Known rows, with every way that one mark hangs from another:
(H (N A)): [ -8  -7  50  14 -25 -25  31 -27 -21  60  -2  13 -21 -18  -9   8 -20  23
 -36  44  22 -30  26]
(Z (P (M R) Q S)): [-34 -23  39  35 -15  23  23  -3   2  27  -4  11 -11 -28 -10   0 -48  13
   4  17 -34 -16  14]
(Z (H N) (P M S)): [-20 -23  56  47 -26  -9  30  14   7  46 -13  -1 -10   2  -5 -19   4   0
 -25  28  -7 -10  11]
(Z (H N)): [-20   0  38  21 -21 -25  28 -16 -12  52  -8   1 -12   9  -8  -8  -5  31
 -12  60  20 -26  14]
(M R): [-40  -2  27  -4  -4  -9  20 -38 -15  43  13  13 -20 -34 -17   4 -37  25
  11  42  -5 -38  14]
(R M): [-34   1  38  -1  -7  -9  25 -30 -11  36  11  15 -17 -29 -17  -2 -28  19
  21  33   0 -38   5]
(P M): [-16   7  21   7 -16 -10  17 -29   1  57  11  12 -22 -27 -29   6   0  20
   6  27  -7 -36  11]
(P M S Z): [-23  -9  35  20 -26  18  21 -17   1  25  -4  13 -10 -13 -21   5 -39  21
 -21  43 -22 -27  22]
(P M Q Z): [-16   2  10  26 -29  21  16 -15   2  25  -2  11 -14   1 -22  14 -54  51
   8  62 -15 -26  19]
(L (S (P M (Z H)))): [-25  13 -11  16 -24  -7  21  22   7  13   5  -1 -37  -6 -26 -17 -28  33
 -15  47  -4 -33  -2]
(Z (P Q)): [-10 -18  30  18 -25   3  24  -8  -4  24 -14  10 -34  -6  -7 -12 -32  40
   9 -25  -4 -23  10]
(Z (P (M R))): [-34 -18  29  18  -9  -5  12 -13   5  52  17   8 -26 -39 -18  -1 -16   6
  21  10 -23 -25   7]
(S L): [ -2   5   8 -16 -16 -15  22 -56 -16  14   5  16 -37 -33 -27 -11 -31  25
  -8 -39  12 -43  21]
(S L (P Q)): [ -6  19 -15 -11 -17  -3  35 -28 -22   3  -2  13 -42 -20 -28 -13 -58  40
   2 -31  15 -35   9]
(P Q): [-15   3  21   8 -21   2  26 -26 -13  33  -9  13 -23  -8 -16   4 -31  48
   6  21   2 -34  15]
(L S): [ -8   3  21  -8 -21 -18  16 -30  -8  17   0  16 -33 -39 -19  -4 -15  29
 -24 -29   6 -48  11]
(L (S (P M Q))): [-12  23 -12   8 -21  -1  22   1  -2  20   1  11 -33 -32 -31   0 -29  31
  -9   1  -1 -40  -4]
(Z P): [-13 -21  41   7 -20 -13  21 -15  -4  36  -3  10 -40 -20 -10 -15 -10  23
   5 -42  -2 -27   9]
(Z H (P M S)): [-23 -20  45  32 -22  -3  30  14  10  43 -10   3 -21  -6 -10 -25   8   6
  -9   9 -22 -16  12]
(S L (P (M R) Q)): [-27  23 -24   1  -6   5  25 -26 -13  16  18  12 -30 -38 -38   0 -65  23
  18  22  -5 -34   8]

Rows:
[-19  -7  28  30 -31  34  24 -10   0  13 -15  13  -5  -1 -17  10 -59  39
 -16  56 -23 -22  23] | (P M Q S Z)
[-38   0  31  24 -11  23  26 -21  -7  34   0  14   1 -31 -20  13 -51  20
  -1  68 -27 -27  19] | (P (M R) Q S)
[-20 -12  27  28 -20 -15  22  11  14  56   2   0 -31  -2 -14 -22  14  18
  12  11 -13 -21   6] | (Z H (P M))
[-40   7 -11   6 -13   3  11   0   0   9  22  10 -31 -39 -29   2 -59  22
  -7  45 -13 -38   1] | (L (S (P (M R) Z)))
[  0 -24  29   9 -27  12  31 -22 -11 -19 -22  17 -35 -21 -10 -23 -57  27
 -21 -79  -5 -22  23] | (Z (P Q (S L)))
[-16   2  33  23 -23  19  30 -19  -3  33 -12  15  -6 -18 -20   7 -31  27
 -10  34 -19 -28  17] | (P M Q S)
[-29  -9  32  31 -31  26  36   6  -7   1 -27   5 -10  25  -1 -10 -63  57
 -17  78 -11 -20  25] | (P Q S (Z H))
[-34  20 -15  10  -9   4  20  -1  -6  20  14  10 -26 -44 -30   4 -50  26
   3  36 -10 -39  -3] | (L (S (P (M R) Q)))
[-13  -9  11  19 -31  22  37 -17 -12 -28 -24   9 -18  13 -10 -18 -82  52
 -26  28  -4 -25  32] | (P Q (S L) (Z H))
[-42 -10  23  32 -19  40  21 -14  -3  13  -2  14   3 -12 -16  17 -83  34
  -4  88 -33 -22  23] | (P (M R) Q S Z)
[-14  13 -16  16 -28  15  18   9   0  -1  -1   9 -33 -15 -27   1 -59  45
 -14  26  -6 -34   2] | (L (S (P M Q Z)))
[-22   3   9  13 -12  21  26 -43 -10   4   4  19  -9 -42 -28   6 -70  17
  -9  23 -20 -31  27] | (P (M R) Q (S L))
[ -1   5  12   9 -23  15  28 -39  -7   7  -8  18 -15 -29 -29   2 -49  22
 -20 -10 -11 -32  26] | (P M Q (S L))
[ -7  -9  15   7 -27  16  22 -39  -4  -6   1  16 -19 -24 -28   0 -56  17
 -30   2 -14 -31  30] | (P M (S L) Z)
[-28   7  -3   5 -24 -10  27  18  -5  -2  -3   1 -43  -2 -15 -25 -41  44
 -20  26   8 -36   2] | (L (S (P (Z H))))
[-44 -13  33  20 -14  23  17 -22  -1  21   9  12  -4 -25 -19  12 -60  15
 -10  80 -31 -26  22] | (P (M R) S Z)
[-12  17  -3  -1 -20  -4  26  -3 -14   4  -8  12 -41 -27 -22  -9 -42  43
 -14 -19  10 -41  -2] | (L (S (P Q)))
[ -9 -11  25  28 -24   7  18  -2   6  40  -5   8 -28 -15 -17  -4 -19  31
  15  -9 -16 -21   7] | (Z (P M Q))
[-13   6 -13 -16 -21  -3  27 -27 -17  -9   6  12 -47 -15 -30 -15 -67  34
  -8 -20  12 -35  13] | (S L (P Z))
[-46   9 -10  21 -13  23  21   1  -4  23  12   6 -20  -9 -26  11 -79  41
  23  91 -19 -23   5] | (S (P (M R) Q Z))
[-39  -2   7  27 -17  25  12 -19   1  26   9  11  -8 -11 -21  20 -74  45
  19  96 -24 -26  18] | (P (M R) Q Z)
